In the rows, zero is written as 128.
Known rows, with every step that occurs
C Z H: [117 115 104 128 115 129 139 149  65  31 115 116 207 148 103 123  85  97
  99 155 106 169  97 132]
J H M U W L: [ 95 105 125 199 144 116 103 125 186 152 121 123  98  48 105 133 173 123
 148 117 146 122 172 152]
W H M U: [ 94 130 196 123 104 139 135 101 166 189 108 107 146  69 107 115 142 140
 151 110 106 105 132 136]
C Z H W U: [125 154  67  98 138 109 134 116  60  34 139 153 163 226 148 142 102 110
  98 112 127 131 162  99]
H W U M: [104 144  96  86 169  98 117 131  97 101 161 148 105 183 124 137 109 155
 114 137 141  89 175 151]
J H: [120 112 128 173 107 123 157 153 126  99 101  99 131  89 118  82  99  85
 118 175 143 158  89 175]
H M U W: [ 76 131 155 116 177 127 140 108 128 139 130 128 100  85  92 162 170 162
 146  73 134 104 166 131]
L H: [129 143 131 105  94 157 159 157  94  87 109 135 189 123 114 111 104  97
 141 169 121 139  19 143]
W H: [110 128 144 122  85 122 122 150 110 120 105  85 186  81 114  78 121  76
 120 174 130 145  96 164]
C Z H M U: [104 126 149 127 135 144 146 107 122 100 112 125 167 139  98 156 100 151
 120  91  81 125 133 105]
W L H M U: [ 98 121 170 139 105 166 114 133 175 130 120 160 172  91 119 134 128 142
 180 102  80 108  87 130]
M U: [ 94 107 182 128 139 114 121 156 112 107 107 124 183 111 119 102 122 132
 136  99  83 118 112 165]
U J H: [186 101 117 184 106  93 155 153 146 152 107 115 101 120 147  85 118  95
 119 185 167 150 104 149]
W M U J H: [167  95 169 158 146 104  80 143 145 212 136 113  99  98 177 102 122 136
 121 151 156 139 138 135]
W U J H M: [162 118 135 179 115  85 164  87 178 168 108 167  53 142 179 108 125 109
 143 127 199 106 163 124]
H W: [102 123 113 105 140 161 152 135  95  67 140 112 122 149 126 130 135 135
 124 113 119 133 137 137]
Z H M U W L: [110 136 130 154 127 108  82 122 164 113 124 164 156  73  82 148 159 112
 126 100 116 136 138 126]
H M U J: [150 101 189 138 148 117 139 113 175 186 125 145  92 130 137 138 144 170
 155  74 116  95 165 115]
J H M U W: [100 134 134 165 148 119 152 110 158 179 116 114  73  69  96 142 170 137
 135 119 155 115 141 138]
L H W U: [121 181  98  77 106 129 165 123  84  94 133 177 149 201 164 135 119 123
 143 123 136 112  83 109]
Z H M: [120 154 156 134 100 151 167  99 137  79 104 141 142 100  91 131  97 106
 121 125 129 150  77 133]
J H W: [127 130  89 153 121 146 170 133 123 103 116  93  93 132 126 111 126 111
 109 159 140 145 113 152]
L H M U J: [180 142 166 111 107 136 160 115 176 216 115 171 121 146 137 151 127 169
 166 106 107  92  78  87]

Rows
[183 157 123  65 143 160  97 124 108 213 168 141 109 178 174 162 130 178
 141 120 122 114 102  74]
L H W M U J
[197 118 120 154 122  98 141 137 161 221 121 119  74 178 149 119 138 152
 111 136 117 121 148 118]
M U J H W
[170 111 138 184 114 123 180 101 186 176 113 115  46 106 142 113 120 120
 138 151 181 129 127 133]
U J H M
[189  91  70 192 108 117 111 159 173 141 134 113  76 149 163  97 136  98
 125 166 150 152 167 132]
U J H W L
[172 113 146 133 125 113 135 107 146 161 122 140 137 171 119 163 105 159
 121  96 102 122 154  75]
C Z H M U J
[108 145 105 113 119 102 114 147  85 129 124  89 164  71  96 108 163  72
 116 189 170 149 118 151]
U W H
[153 112 143  91 176 137  81 120 113 181 171 125  84 160 182 143 143 176
 127  93 130 116 189  92]
H W M U J
[ 96 118 183 170 130 137 160 109 183 165  96 117  95  84 115 122 123 148
 138 117 117 115 117 151]
J H M U
[167 108 154 147  99 137 107 135 203 188 125 172 137 124 144 132 132 149
 179 101  99 104 105  96]
W L H M U J
[141 185  81  82 131  81 114 128 105 107 140 175 133 194 100 139  84 130
  82 163 134 114 117 139]
Z H W U M
[121 166 146  77 146 159  79 110 102 127 154 138 147 130 131 145 111 146
  95 104 102 151 116 116]
Z H W M U
[ 99 140 115  97 144 113 145 122  88  61 138 156 126 185 161 122 128 125
 120  85 141 115 169 138]
H W U
[144  95 193 109 171 110  69 141 114 168 149 129 129 114 174 117 128 155
 135 110 136 127 155 118]
W M U J
[134 188  83  59 138 120 138 141  99 131 153 165 125 202 119 155  98 151
 122 173 135  84  90 126]
L H W U M
[194  82 109 184 119  96  86 159 186 194 127 129  99 154 163 100 147 138
 125 131 111 131 173 130]
M U J H W L
[122 112  54 128 118 144  95 154  91  12 154 114 182 166 122 138 108 101
 106 132  97 167 156 117]
C Z H W L
[ 95 150 121 114 118 136 142 103 126 151 127  89 107  55  80 141 176 104
 136 156 181 130 144 131]
U W H M
[120 143  98 142 125 107 161 114 119 103 116 149  98 169 163 109 128 100
 111 132 168 125 147 148]
J H W U
[ 86  90  95 147 149 107  81 176  98  37 142 120 160  72 109 111 172  75
 144 135 158 154 153 163]
U W L
[111 136 109  75 171 167  79 114  63  96 166 108 155 166 134 173 107 165
  98 103  89 150 160  89]
C Z H W M U
[ 95 118 138 114 165  93 115 155  88 119 122 120 161 103 105 131 159 127
 124 108 114 126 137 149]
M U W
[163 115 185 131  99 106 120 105 183 248 109 116 120 109 136 116 148 145
 145 122 118 101 154 110]
W H M U J
[ 95  98 101 137 130 151  96 156 121  31 146 117 139 130 135 116 140 111
 137 111 111 141 168 149]
H W L
[ 96 120 117 125 123 159 166 103 107  49 120 116 150 131  94 160  98 122
 118 125 125 149 122 107]
C Z H M
[139 163 101 103  99 141 152 128  99  76 126 132 150 156 105 125 107 106
  91 135 114 158  86 127]
Z H W
[ 95 142  88 130 122 163 130 133 139  94 138 145 131  75 101 160 160 101
 171 141 161 129  99 120]
U W L H M
[197  96 154 177 116  75 130 152 161 212  98 126 121 129 154  85 121 123
 126 148 122 125 116 145]
M U J H
[107 125 136 124 163 160 103 120 121 162 149  96  84 109 152 129 133 157
 114 119 131 132 147 133]
J H W M U
[ 92 132 162 126  97 157 153  98 149 131 115  97 135  61 105 110 130 108
 141 145 144 124 118 139]
W H M
[108 171 131  55 147 187 106 123  96 150 157 130 143 144 150 168 130 170
 139 116 104 124  83  98]
L H W M U
[132 139  63  98 124 154 142 130  66  38 138 101 163 194 106 153 103 120
  90 145 104 161 124 106]
C Z H W
